What can hang from each mark
bezop: fazo manol vaka
fazo: bena gumikas pibeb
gusol: vaka
vaka: bezop gumikas gusol
gumikas: fazo vaka
bena: fazo manol
baso: bibine
bibine: baso
manol: bezop bibine
ruroko: pibeb
pibeb: fazo ruroko

Each row was made from one small tree. The marks that hang from a mark follow it in brackets, in alphabetical order. Every link used is in the known rows. Write each row's tree.
In the rows, zero is written as 128.
Known rows
bezop(fazo(bena(manol) pibeb(ruroko)) vaka(gumikas)): [ 74 114 108 101  54 131  95 147  89  66  98 131 134 150  93  92 128  37
 101 103 160 155 116 125 103  51 113 210 173]
gusol(vaka(bezop(manol(bibine)) gumikas(fazo(bena)))): [143 145 103  52  41 140 120 114  98  75 104 151 147 141  71 122 115  94
 127 117 141 211 130  96 119  83 142 206 116]
gusol(vaka(bezop gumikas(fazo))): [114 151 104 120  46 157 130 129  84  92  97 168 128 146  96 146 118  78
 128 118 126 194 132  72 143  88 148 155 126]
manol(bibine): [140 127 108 113 139 129 149 139 112 129 113 119 159 127 102 144 120 105
 128 113 121 109 131 140  99 144 148 144 129]
manol(bezop(fazo(gumikas(vaka) pibeb)) bibine(baso)): [ 62 127  93  87 196 111  90 147 105  94 113 121 161 130 103 135 116  99
 128  99 127 158 143 127  86 142  94 231 164]
gumikas(vaka(bezop(fazo) gusol)): [ 64 131  95 136  93 155 163 146  73 107 121 136 161 141 110 143 131  82
 134 139  94 175 125  76 148 117 128 181 151]
ruroko(pibeb(fazo(bena gumikas))): [164 121 111 109 114 137 101 148 124 111 118 120 114 139  85 135 108 100
 125  67 169 128 134 153 110 124 135 220 159]
bena(manol): [138 123 109 113  79 136 136 127 120 117 120 112 130 118 109 125 119  91
 115 109 110 119 126 133 117  99 136 105 150]
fazo(pibeb): [115 122 112 135 131 118 128 149 105 124 115 121 136 136 107 129 140  96
 129 106 136 117 136 145 114 141 135 171 158]
fazo(bena gumikas): [126 137 109  82 107 158 120 135 114 110 114 120 122 137 101 117 114  93
 134  86 149 103 128 127  91 129 151 117 135]
pibeb(fazo(bena(manol) gumikas) ruroko): [120 117 108  93  38 170 114 137 141 102 110 118 116 134  96 115  97  85
 100  55 162 126 116 138 113 102 131 161 159]
fazo(bena(manol) gumikas pibeb): [140 122 113  83  78 126  92 145 122  93 125 114 123 138 117  92 123  73
 113  85 164 118 143 160  80 118 123 154 175]
gumikas(fazo vaka(bezop)): [ 72 145 100 125  67 151 144 128 101 119 108 142 150 138  87 163 131 101
 133 131 100 150 133  84 146 118 127 173 144]
ruroko(pibeb(fazo(gumikas(vaka)))): [135 133 110 134  75 130 109 152 116 115 112 120 128 143  90 153 107 102
 110  84 143 112 152 130 125 129 123 222 177]
manol(bezop(fazo)): [ 65 127  95 109 182 129 138 130 100 120 116 121 139 125  98 153 121 107
 139 119  90 159  95  95 131 100 130 170 129]
gusol(vaka(bezop(fazo))): [109 128 100 135 114 116 143 122  80 112 105 160 141 134 102 132 125  91
 124 123 101 175 113  92 147  94 132 149 141]
vaka(bezop(fazo(bena(manol(bibine)))) gumikas gusol): [125 118  98  80  79 153 140 149  94  65 136 139 155 138 126  98 120  55
 123 132 135 217 121 117 106  89 131 178 134]
bena(manol(bezop(fazo(pibeb) vaka) bibine)): [ 82 110 100 100 166  63 105 143  96  93 110 110 179 128  98 126 125  70
 110 134 112 166 112 123 101  80  94 239 181]
baso(bibine): [153 137 106 107 184 141 140 135 106 122 117 118 147 125 119 129 124 109
 136 103 129 120 120 148 109 125 150 124 131]
gumikas(fazo(bena(manol)) vaka): [107 134 105  79  28 159 117 121 105 109 111 123 152 133  78 141 123  86
 119 104  98 129 123 118 120  84 116 171 172]
gusol(vaka(gumikas)): [144 148 110 112  67 147 125 134  87 102 101 148 131 143 101 128 116  79
 119 106 131 137 134  93 119  95 162 111 132]
ruroko(pibeb): [159 123 114 144 129 119 127 143 106 126 120 116 132 126  94 151 120  99
 132 112 138 116 135 142 121 127 141 162 147]
bena(fazo): [145 123 107 142 126 147 147 136  95 130  99 125 143 123 108 151 128  96
 135 102 102 109 119 131 125 111 137 141 151]
pibeb(fazo(bena gumikas(vaka(bezop gusol))) ruroko): [ 84 134 101 111  32 185 140 158 109  99 120 137 156 158  90 130 109  79
 119  82 167 167 129  71 132 142 146 205 154]
ruroko(pibeb(fazo)): [155 115 111 151 126 121 126 145 120 131 116 120 125 131  83 155 118 107
 126  89 135 136 133 148 141 122 133 214 157]
manol(bezop(fazo(pibeb) vaka) bibine(baso)): [ 72 113  94 100 249  86 103 135  96 102  97 118 171 123  82 129 124  83
 140 111 121 179 120 124  97 108 101 241 156]

Which tree is each row?
[106 145 107  85  63 140 134 117 104  87  92 109 115 134  83 110 116  82
 125 119 130 134 135  91 118  65 152 153 119] : bezop(manol vaka(gumikas))
[ 96 121 107  80  90 122  83 152 128  88 131 111 144 136 105 112 111  74
 108  86 183 145 116 118  87 122 125 168 167] : fazo(bena(manol(bezop)) gumikas pibeb(ruroko))
[ 86 135 106  97  47 171 120 144 120 113 103 128 139 152  76 135 105  94
 107  63 157 105 126 105 114 128 139 185 157] : pibeb(fazo(bena gumikas(vaka)) ruroko)
[ 81 145 100  94  73 152 135 125  98 113 114 144 158 144  73 151 134  97
 140 126 112 153 125  88 131 114 130 182 145] : gumikas(fazo(bena) vaka(bezop))
[ 69 130 104  92 103 131  98 150  86  97 113 131 137 154 103 115 134  83
 119  97 136 115 135 138  96 121 110 213 181] : bezop(fazo(bena gumikas(vaka) pibeb))
[134 116  95  51 183 103 102 114 139 101 111 108 173 114  58 112 102  85
 131  77 128 181 115 108  95  78 118 205 154] : pibeb(fazo(bena(manol(bezop(vaka) bibine(baso)))))
[ 92 124  92  67 171 118 106 121 108  73  99 119 149 116  96 111 100  62
 125 116 111 195 120 100  96  49 110 169 132] : bena(manol(bezop(fazo vaka(gumikas)) bibine(baso)))
[ 99 118  95  92  96 157 155 137 100  85 118 111 132 128 124 117 106  98
 131 122 124 194 132 116 122 125 126 202 122] : vaka(bezop(fazo(gumikas) manol(bibine)) gusol)
[132 123 105 140  30 138 121 166  84  83 121 128 163 141 143 116 131  55
 111 115 136 162 158 111 117 123 103 196 208] : bena(fazo(gumikas(vaka(bezop gusol)) pibeb) manol)
[138 120 101 114 125 122 130 129 108 115 118 113 157 110 111 148 117  86
 123 111  94 147 107 104 123  84 121 140 159] : bena(fazo manol(bezop))
[125 130 108 145  66 165 121 175  64 101 105 119 162 150 126 138 131  66
 124  98 133 117 152 119 109 146 118 217 204] : bena(fazo(gumikas(vaka(gusol)) pibeb))
[ 93 131 105 108  27 200 130 160 100 107 110 120 151 156  86 136 104  79
 117  62 158 130 125  92 123 139 145 207 166] : pibeb(fazo(bena gumikas(vaka(gusol))) ruroko)
[170 125 103 100  88 146 112 131 116  99  99 116 160 111 121 124 101  82
 112  81 111 110 158 151  80 111  98 141 177] : bena(fazo(gumikas(vaka)) manol(bibine(baso)))
[ 80 118  99 109  89 158 156 122  72  99  89  96 131 129  89 123 117  80
 138 120  92 160 109  99 144  70 127 206 145] : bezop(fazo manol vaka(gusol))
[ 81 120 101 137 119 161 155 140  61 111  89 116 148 138  98 135 122  67
 140 120  96 146 110  96 137  87 133 188 155] : bezop(fazo vaka(gusol))
[161 123 108 121  63 156 127 135 110 106 102 114 121 118 133 126 107  79
 112  87 117 109 134 142 106  92 118 121 170] : bena(fazo(gumikas) manol)
[ 75 133 101 123  91 178 146 147  58  87  90 125 129 150 106 124 119  51
 136 121 114 164 118  83 131  70 142 185 143] : bezop(fazo vaka(gumikas gusol))
[178 115 105  68 135  94  84 149 143  95 139 106 154 127  87 133  94  96
 110  82 162 167 127 144  89 112 117 237 166] : ruroko(pibeb(fazo(bena(manol(bezop bibine)) gumikas)))
[103 116 114 120 112 135 118 151 107 116 115 127 148 143  88 124 135  83
 124  91 171 114 119 138 105 141 142 178 153] : fazo(bena pibeb(ruroko))
[104 111 112 111  41 159 105 144 111 104 110 124 137 135  88 132 126  73
 112  86 151 146 113 151 120 106 114 207 175] : gumikas(fazo(bena(manol) pibeb(ruroko)))
[100 113  96  83 166 126 132 101 105 102  79 103 134 109  76 115 109 100
 137 106  97 154 124 140 111  78 109 199 131] : bezop(fazo manol(bibine(baso)) vaka)
[103 145 105 116  46 181 140 155  85 109 115 112 147 146 115 138 111  80
 129 103 127 111 147  90 112 142 147 143 159] : fazo(gumikas(vaka(gusol)))
[ 97 137 100 105  50 146 162 128  97 101 127 113 154 131  94 127 127  99
 134 137 110 171 140  75 143 120 143 165 135] : gumikas(vaka(bezop(manol) gusol))
[ 70 126  96  97 197  95 130 132  88 112  98 116 178 130  81 151 115  90
 132 134  97 150  99  88 109  89 124 203 139] : manol(bezop(fazo vaka) bibine)
[200 104 112 100 109  98 107 144 132 111 131 115 156 125  81 131 112  97
 109  86 146 148 133 177 104 109 118 228 174] : ruroko(pibeb(fazo(bena(manol(bibine)))))
[ 95 127 102 107  68 108 114 128  84  70 108 153 115 143 106 100 134  81
 113 124 135 216 135 104 140  75 123 211 143] : gusol(vaka(bezop(fazo(pibeb) manol) gumikas))
[123 121 104  92  62 103  94 138  83  62 122 166 133 149 109  85 137  52
 104 118 146 214 128 115 116  61 116 184 169] : gusol(vaka(bezop(fazo(bena(manol) pibeb)) gumikas))
[ 99 106 102 104 117 101 114 137 109  91 133 140 134 132 112  93 143  75
 120 119 129 184 119 147 118  91 105 194 166] : vaka(bezop(fazo(bena(manol) pibeb)))
